Each row was made from one path, in order. Every step used is in the known rows, and no mark comes twice. Write each row's path.
(in the rows, 128 means zero)
Known rows
s-g-d: [154 121 116  78 142 150 151 107 139 120 122 146 139 135 144 100 116 125
 179 132 122 162 118 127]
v-t-w: [ 98 170 145 141 104 134 116 101 138 101 117 131 170 109 130 131 142 104
 119  81 188 113 159 109]
w-t: [ 95 141 136 123 157 121 107  99 104 160 135 125 137 112 127 125 148 130
 116 136 107 149 112 142]
v-t-s-j: [117 127 163 132 183 181  97  99 162 142 134 108 151  94 187 130 114 111
 138 136 180 134 195 118]
v-t: [106 141 139 140 131 146 103 107 131 136 130 124 150 121 167 138 127 103
 135 122 164 127 164 105]
g-d-t-s: [159 152 129 109 131  99 159  27 133 132 122  92 148  96 171  92  93 137
 153 172 166 139 101 136]
g-d-j-s-t-w: [142 124 147  16 113 117 161  15 129  29 129 221 175  62 124  73 146 155
 154  92 169 139 107 144]
j-s: [129 111 126 111 121 133 121 112 104  99 149 157 119 103 132 104 146 141
 116 139 140 144 118 147]
j-d: [136 102 154 133  88 100 165 105 127 119 141 136 119 109 143 114 102 135
 117 137 166 127 101 141]
g-s: [125 153 143 107 128 125 164  89 119 119 145 143 116 133 155 114 124 132
 158 146 178 144 143 138]
s-j-d-t: [112 108 194 130 111 120 173  62 156 122 122 157 148  92 193 109 101 134
  97 149 138 137  68 130]
g-d: [147 124 144  94 135 105 161  83 144 126 126 124 136 106 127 110 116 110
 161 110 150 138 125 117]
e-t-s: [159 144 112 148 145 124 145  95 137 104 159  79  99 121 138 109 103 121
 172 159 157 101 117 140]
s-j-d: [125  83 194 121 127 132 166 108 164 121 138 155 127  90 155 116 107 123
 114 116 154 137 114 133]
d-j-s: [110 103 132  81 119 141 106 109 100  93 145 196 110 115 138 113 135 173
 113 145 140 143 109 171]
e-t: [138 140 125 143 132 121 156 106 142 100 149 118 105 134 128 120 120 104
 165 128 130 102  99 121]
g-d-j-s: [131  98 147  48 128 120 138  67 117  92 144 191 117  91 134  96 125 156
 147 127 163 154 109 160]
g-d-j: [130 115 150  68 133 117 144  82 141 123 125 163 125 118 132 120 107 143
 159 115 151 140 118 140]
v-t-s-g: [131 145  98 131 152 189  83 120 123 131 133 110 146 136 195 119 110 131
 155 176 163 145 172 134]
j-d-t-e: [121 114 141 128 108 103 184  66 119 132 139 138 124 112 196 114 109 161
 106 183 143 101  43 138]
j-d-t: [125 126 155 144  74  87 171  61 120 119 126 136 141 109 178 106  95 142
  98 167 151 128  57 139]
e-t-s-j-d: [157  98 174 139 143 129 182  75 173  98 166 107 100  83 166  96  81 118
 160 149 183 108 103 143]
j-s-g-d-t: [141 129 114  70 121 142 153  47 110  89 128 177 150 109 183  70 127 144
 150 172 118 174  64 145]
w-t-s-j: [105 128 161 113 209 156 100  88 136 168 139 109 139  83 148 118 135 136
 123 150 122 156 144 154]

Write each row's path
[ 93 132 124 106 193 135 121 103 101 174 145 128 121 117 141 133 162 148
 124 151  94 121  97 140] | w-t-e
[120 129 132  51 107 137 129  62 113  28 130 224 168  85 124  92 158 171
 119 108 145 126 109 154] | d-j-s-t-w
[144 157  86 124 132 161 115  96 114 127 117 117 144 146 192 100 101 167
 132 211 114 144  94 155] | d-t-s-g
[141 146 117  88 127 137 158  63 133 117 107 149 159 137 182  92 110 132
 161 162 109 158  74 125] | s-g-d-t
[144 114 109  80 177 150 154  90 132 106 138 152 148 112 170 119 145 140
 155 147 103  98 116 106] | s-t-e
[148 110 119  78 134 139 133  73 106  65 151 181 156  84 155  88 151 135
 136 141 123 140 122 129] | j-s-t
[151 131 113 132  93 133 150  75 113 117 130 125 137 124 208  89  76 173
 120 220 151 143  66 168] | j-d-t-s-g
[129 167 131 143 103 110 167  98 151  67 136 123 126 121  94 111 137 109
 151  90 153  88  93 125] | e-t-w
[140 136 104  69 162 151 171  68 132 131 119 148 141 138 199 100 123 148
 167 177  98 133  58 125] | s-g-d-t-e
[139 157 117 141 128 119 124  71 117 132 123  94 140 118 173 111 103 154
 116 191 143 124 103 146] | d-t-s
[137 179 143  75 115 120 187  41 130  52 131 171 175 103 144  90 143 130
 165 109 186 128 143 122] | g-s-t-w
[128 138 155 128 164 151 126  73 155 136 117 113 149  99 185 110 107 147
 116 172 132 134 116 137] | d-t-s-j
[141 137 124  80 106 130 144  65 117  31 135 186 177  72 119  78 165 138
 123 106 147 127 117 132] | j-s-t-w
[118 148 123 128 168 125  95  87  96 165 144  92 130 103 135 116 129 147
 124 168 136 145 132 161] | w-t-s
[130 176 151 104  94  86 178  30 147  94  98 132 176  95 127  94 126 124
 131 101 162 128  79 119] | g-d-t-w
[154 106 112  60 137 155 144  92 118  89 144 176 129 108 149  77 133 136
 167 142 132 176 108 148] | j-s-g-d
[134 159 118  69  94 129 162  40 119  55 113 184 170  96 148  61 145 148
 136 134 142 159  62 148] | j-s-g-d-t-w
[138 154 128  96 114 124 151  78 140  64 114 155 188  99 116 103 147 126
 134  93 137 113 126 110] | s-t-w
[124 136 116  49 183 153 106  66 108 152 135 148 134 122 158  97 107 176
 172 177 128 174 112 180] | w-t-s-g-d-j
[132 112  97  94 129 172 114 137 101  90 145 180 122 130 151  96 146 152
 130 160 108 162 111 157] | j-s-g
[147  88 180 124 140 136 158  94 159 128 146 117 121  76 167 106  89 141
 123 151 182 135 132 154] | t-s-j-d
[135 115 125  50 141 159 137 106 136 115 118 184 129 149 150 111 107 155
 175 136 120 157 111 150] | s-g-d-j
[158 121 110  53 154 162 124  94 132 120 127 149 123 134 163 101  89 173
 183 168 150 155 128 168] | t-s-g-d-j
[125  89 115  34 168 162 130  74 101  72 154 219 132 100 176 105 154 187
 139 165 112 113  97 150] | d-j-s-t-e
[166 131 107  69 157 154 153  73 147  90 146 139 102 141 162  92  80 148
 220 168 151 128  98 160] | e-t-s-g-d-j
